Known rows, with every way that one mark hangs from another
j626[j293[j414 j484 j839[j194]]]: -0.89,0.14,3.54,-1.25,-0.98,-0.59,1.34,-3.44,-0.53,0.66,-1.05,1.94,1.45,-0.65,-0.07,1.52,1.78,2.62,0.13,-0.60,0.56,0.81
j844[j414[j293]]: 1.25,-0.18,1.22,1.70,0.05,0.75,-0.12,-0.45,1.00,2.82,-0.84,-1.32,0.64,1.29,0.68,-0.22,-0.62,2.68,-0.65,0.23,2.64,0.41
j94[j194 j293[j839]]: 0.66,-0.25,0.00,1.08,-0.09,0.41,-1.03,-0.72,-0.99,-0.49,-0.45,0.29,0.96,-0.58,0.34,1.29,1.42,0.29,-4.29,-0.54,-2.08,-1.78
j293[j414 j484 j626 j839[j194]]: -3.24,0.73,2.98,-2.12,-1.80,0.22,1.70,-2.57,-0.68,1.16,-2.04,0.41,1.25,1.04,0.59,0.90,3.06,3.77,1.74,-2.25,0.01,0.29
j414[j293[j484 j839[j194[j94]]]]: -2.30,1.37,2.02,0.66,-1.25,-0.38,0.60,-1.35,-0.71,-2.17,-1.77,0.41,0.54,-0.15,0.12,0.77,1.50,7.99,4.59,0.46,-1.64,0.70
j844[j414[j293[j839]]]: 0.69,0.09,1.58,0.83,-0.42,2.38,-0.94,-1.47,1.09,2.84,0.25,-1.79,0.69,1.24,1.50,1.64,0.08,4.31,0.40,-0.54,0.97,0.69
j844[j414]: -1.02,-0.26,0.74,0.42,-0.93,2.42,-0.35,-0.04,0.30,3.30,-0.23,-0.60,-0.48,1.11,1.02,0.26,0.09,-0.57,-1.18,-0.22,1.41,0.94
j293[j414 j484 j626 j839]: -4.08,1.80,3.17,-2.82,-0.97,1.88,1.02,-2.52,-0.70,0.25,-1.21,-0.10,1.53,0.73,1.02,0.40,2.07,2.91,-0.50,-2.02,1.67,0.89
j626[j293[j414 j484]]: -1.17,1.02,3.42,-1.13,0.30,-0.16,1.49,-2.22,-0.72,0.06,-1.27,1.84,1.32,-0.81,-0.49,-1.04,0.17,0.33,-3.46,0.17,3.55,1.12
j414[j293]: 2.13,0.24,0.55,1.14,1.16,-1.47,0.16,-0.45,0.65,-0.61,-0.42,-1.00,0.91,0.10,-0.40,-0.45,-0.63,3.33,0.55,0.33,1.25,-0.54
j626[j293[j484 j839]]: -1.17,1.15,2.60,-1.75,-0.06,2.69,0.03,-2.81,-0.66,-2.71,-0.40,1.13,0.78,-0.70,0.77,1.01,0.41,1.09,-1.37,0.01,0.17,1.13
j844[j414[j293[j839[j194[j94]]]]]: -1.36,-0.10,1.18,1.02,-1.66,1.51,-0.24,-1.13,0.58,3.11,-1.29,-1.18,0.22,0.77,1.00,1.64,1.01,7.10,3.81,-0.16,-0.03,1.04
j414[j293[j484 j839]]: -0.50,1.45,2.25,-0.02,0.16,0.37,-0.04,-1.88,-0.21,-2.54,-0.34,-0.33,1.14,0.40,0.71,0.95,0.65,5.30,1.45,-0.03,-0.59,0.28
j839[j194[j94] j293[j414]]: -1.75,-0.57,1.32,-1.53,-0.17,-1.73,0.43,-0.46,-0.36,2.45,-0.95,1.35,1.04,-0.73,-1.69,-1.09,0.44,0.70,3.06,0.01,0.83,0.54
j414[j293[j839[j194]]]: 2.64,-0.58,0.61,0.89,-0.08,-1.82,0.04,-1.46,0.60,0.19,-0.14,-0.75,1.03,0.21,0.08,2.03,0.94,5.62,4.19,-0.32,-1.70,-0.87
j194[j94[j293]]: -1.59,0.93,0.17,1.26,0.40,-0.45,-0.43,-0.02,-0.94,-0.93,-1.28,0.66,0.82,-1.29,-0.82,-1.20,-0.36,0.73,-0.39,-0.23,0.71,-0.28
j484[j293[j414 j839]]: 0.04,1.28,1.95,0.14,0.19,-1.56,0.17,-1.98,0.76,2.36,0.43,0.05,2.64,0.44,-0.12,1.97,0.28,1.16,0.49,-1.57,0.21,0.35
j414[j293[j839[j194[j94]]]]: -0.31,0.15,0.52,0.61,-0.62,-0.93,0.12,-1.04,0.39,-0.41,-0.95,-0.58,0.59,-0.39,0.00,1.35,0.86,7.60,5.35,0.02,-1.45,0.09
j194[j94[j293[j414 j626 j839]]]: -3.58,1.64,1.86,-1.76,-0.14,0.93,0.04,-2.07,-0.55,1.48,-1.61,-0.27,2.27,-0.65,-0.05,-0.47,1.09,2.70,-0.35,-2.53,2.49,-0.26
j839[j194]: 0.93,-1.09,-0.25,0.85,-0.81,-1.61,0.56,-0.19,-0.17,0.61,-0.68,0.67,-0.20,0.01,-0.37,0.55,0.84,0.80,2.20,0.03,-1.31,-0.55
j414[j293[j484 j626 j839]]: -1.40,1.90,2.64,-1.48,0.61,2.08,0.46,-2.16,-0.18,-2.54,-1.81,-0.99,1.82,1.12,1.21,0.40,0.94,5.37,0.94,-0.88,0.88,0.17
j94[j194 j293[j626 j839]]: -0.49,0.08,0.38,-0.27,0.47,2.08,-0.44,-1.17,-0.87,-0.66,-2.22,-0.29,1.55,0.01,0.81,0.54,1.88,0.47,-4.50,-1.40,-0.47,-1.99
j94[j194 j293[j484 j626 j839]]: -2.44,1.23,1.81,-0.13,-0.16,2.63,0.08,-1.46,-1.91,-2.43,-3.04,0.67,1.50,0.24,1.00,0.13,2.60,0.96,-5.14,-1.21,-0.51,-1.22
j839[j194 j293[j626]]: 1.03,-1.25,0.56,-2.03,1.34,0.67,0.06,-0.79,-0.11,0.40,-1.81,0.79,1.46,0.47,-0.54,-0.80,0.51,-1.75,2.87,-0.47,0.42,-1.03

Rows
-3.07,1.47,2.91,-1.59,-1.73,0.32,0.50,-2.12,-0.65,0.50,0.20,0.48,0.75,0.30,0.57,1.01,1.65,2.91,-0.20,-1.05,-0.09,1.28 | j293[j414 j484 j839]
-0.68,-0.51,0.33,-1.81,-0.66,1.27,0.47,-1.45,0.01,0.63,-1.26,-0.64,0.83,0.85,0.97,1.64,2.02,2.30,3.31,-1.72,-1.45,-0.47 | j293[j626 j839[j194]]
-1.62,0.71,3.02,-1.71,0.30,-0.45,0.32,-1.39,-0.69,0.29,-0.30,1.77,1.52,-0.11,-1.08,-1.52,0.21,-1.27,-0.98,0.01,1.80,0.88 | j839[j293[j414 j484]]
-0.86,1.73,2.37,-0.21,1.07,0.59,1.13,-1.24,-0.34,-2.48,-2.78,-0.49,1.61,0.90,0.43,-1.48,0.53,3.98,-0.10,-0.21,2.37,-0.13 | j414[j293[j484 j626]]
-1.67,0.03,3.11,-2.58,0.43,-0.67,1.43,-1.62,-0.83,0.83,-2.57,1.67,2.06,0.55,-0.82,-1.71,1.63,-0.38,0.94,-0.98,2.09,-0.08 | j839[j194 j293[j414 j484 j626]]
-2.71,0.01,0.02,-0.53,-1.77,0.58,-0.01,-0.71,-0.44,0.12,-0.56,0.14,-0.36,-0.42,0.27,1.75,1.53,4.24,4.82,-0.45,-2.76,0.63 | j293[j839[j194[j94]]]
-2.08,1.05,0.47,0.08,-0.35,1.10,-1.24,-1.08,-0.84,-0.93,-0.27,0.30,0.94,-1.25,0.00,0.47,0.30,2.03,0.71,-0.95,-0.96,-0.09 | j194[j94[j293[j839]]]
-3.46,1.58,2.02,-2.45,-0.49,3.40,0.29,-1.87,-0.80,-2.00,-1.40,-0.37,0.95,0.95,1.49,0.60,1.69,2.31,0.46,-1.31,-0.43,0.83 | j293[j484 j626 j839]
-0.72,0.38,2.82,0.94,-1.43,-2.65,0.46,-2.56,-1.29,0.53,-0.96,1.51,1.79,-0.32,-0.58,1.05,2.36,2.17,0.19,-1.78,-0.69,-0.37 | j94[j293[j414 j484 j839[j194]]]
-2.63,0.55,1.83,-1.67,-1.30,1.71,0.90,-1.94,-0.91,-1.38,-2.10,0.48,0.63,0.88,1.09,1.05,2.60,2.88,2.67,-1.42,-1.41,0.34 | j293[j484 j626 j839[j194]]
-2.34,1.48,3.27,-0.85,-0.49,4.20,0.14,-2.33,-0.05,0.99,-2.10,-1.61,1.28,2.10,2.16,0.44,1.09,4.86,-0.57,-1.23,2.37,1.16 | j844[j414[j293[j484 j626 j839]]]
1.21,0.29,1.68,0.93,-0.52,-3.06,0.76,-1.96,0.66,3.03,-0.22,0.87,2.49,0.46,-0.63,2.63,1.19,1.90,2.88,-1.58,-0.71,-0.03 | j484[j293[j414 j839[j194]]]
-1.87,0.96,2.25,-2.98,1.32,2.63,0.07,-1.02,-0.84,-2.42,-2.02,0.94,1.51,0.51,0.02,-1.87,0.31,-1.94,-0.32,-0.25,1.46,0.23 | j839[j293[j484 j626]]
-0.40,0.74,2.31,-0.57,-0.22,0.41,1.00,-2.33,-0.46,-2.02,-2.63,-0.37,1.72,1.12,0.85,0.95,2.05,6.19,3.43,-1.01,-0.45,-0.32 | j414[j293[j484 j626 j839[j194]]]
0.16,0.48,2.00,-0.48,0.03,-1.65,1.37,-2.35,0.52,3.05,-1.81,0.22,3.12,1.07,-0.05,1.97,1.60,1.92,2.56,-2.54,0.62,-0.40 | j484[j293[j414 j626 j839[j194]]]
-0.27,1.44,1.94,-0.35,1.37,-1.36,1.44,-1.26,0.78,2.31,-2.09,0.17,3.08,0.92,-0.60,-0.37,0.03,-0.29,-0.92,-1.85,3.52,-0.21 | j484[j293[j414 j626]]
-1.85,1.05,1.68,0.64,-0.95,-2.26,0.86,-1.53,0.24,2.67,-0.91,0.86,2.05,-0.12,-0.63,1.94,1.08,3.72,3.89,-1.27,-0.61,0.71 | j484[j293[j414 j839[j194[j94]]]]
-1.72,1.25,3.77,-2.26,-0.41,1.18,0.71,-3.30,-0.52,0.08,-0.35,1.47,1.49,-0.86,0.20,0.90,0.84,1.96,-2.26,-0.62,1.86,1.23 | j626[j293[j414 j484 j839]]
0.18,-0.07,0.05,0.86,1.03,0.46,0.27,0.03,-1.08,-0.43,-3.14,0.26,1.40,0.11,0.08,-1.25,1.17,-1.32,-5.59,-0.74,1.15,-2.38 | j94[j194 j293[j626]]
-0.58,-0.17,-0.06,2.10,-0.29,-2.06,0.03,-0.09,-1.03,-0.16,-1.99,1.35,0.60,-1.17,-1.24,-0.56,0.55,1.58,1.77,-0.27,-0.41,-0.89 | j839[j194[j94[j293]]]
-1.66,0.80,2.22,2.00,-0.53,-1.64,0.99,-0.65,-1.86,0.23,-2.36,1.84,1.44,-0.46,-0.76,-1.32,1.79,0.04,-7.04,-0.35,1.57,-0.95 | j94[j194 j293[j414 j484]]
-1.04,-0.72,0.14,-1.07,0.24,-0.37,-0.36,0.04,-0.39,0.15,-1.02,1.61,0.39,-0.85,-1.21,-0.86,-0.02,-0.10,4.04,0.84,-0.86,0.35 | j839[j194[j94] j293]
-4.98,2.56,2.18,-1.36,-0.36,2.97,-0.26,-1.76,-1.73,-3.00,-2.69,0.66,1.50,-0.29,0.73,-0.56,1.30,2.72,-0.25,-1.56,0.24,0.49 | j194[j94[j293[j484 j626 j839]]]
0.16,0.24,1.62,0.19,0.66,2.34,0.39,-0.86,0.91,2.76,-2.28,-2.03,1.33,1.79,1.10,-0.78,-0.08,2.84,-1.02,-0.71,4.04,-0.01 | j844[j414[j293[j626]]]
0.23,0.15,2.29,-2.10,0.30,0.49,0.39,-2.92,0.44,1.99,0.63,0.23,1.66,-1.03,0.03,1.39,0.27,1.28,-1.86,-0.93,2.25,0.60 | j626[j293[j414 j839]]
-5.12,1.26,2.48,-1.06,-2.74,-0.32,1.25,-1.79,-1.30,0.69,-1.29,1.36,0.31,-0.29,-0.08,0.97,2.54,5.46,3.15,-0.88,-0.94,1.59 | j293[j414 j484 j839[j194[j94]]]
-0.70,1.56,2.22,-1.26,0.82,0.14,0.75,-2.37,0.85,2.26,-1.10,-0.39,3.23,1.15,0.30,1.37,0.72,1.24,0.26,-2.55,1.98,0.04 | j484[j293[j414 j626 j839]]
-3.12,1.42,1.61,-0.73,0.27,-0.52,0.76,-0.95,-0.74,1.54,-2.68,0.13,2.05,-0.67,-0.71,-2.15,0.38,1.44,-1.51,-1.87,3.99,-0.19 | j194[j94[j293[j414 j626]]]
-1.15,-0.49,1.48,-2.22,-1.11,-0.26,1.21,-2.05,0.13,3.05,-1.13,-0.54,1.30,0.78,0.45,1.33,2.48,3.17,2.41,-2.52,0.41,-0.44 | j293[j414 j626 j839[j194]]
-2.38,0.38,2.59,-0.68,-2.28,-1.19,1.15,-2.28,-0.68,1.15,-0.49,1.04,0.78,0.26,0.21,1.54,2.47,3.83,2.04,-1.28,-1.28,0.91 | j293[j414 j484 j839[j194]]
0.68,0.50,2.03,0.94,-0.81,-1.23,0.54,-1.97,-0.22,-1.64,-0.96,0.26,0.92,0.45,0.33,1.38,1.58,6.31,3.64,0.01,-1.90,0.03 | j414[j293[j484 j839[j194]]]
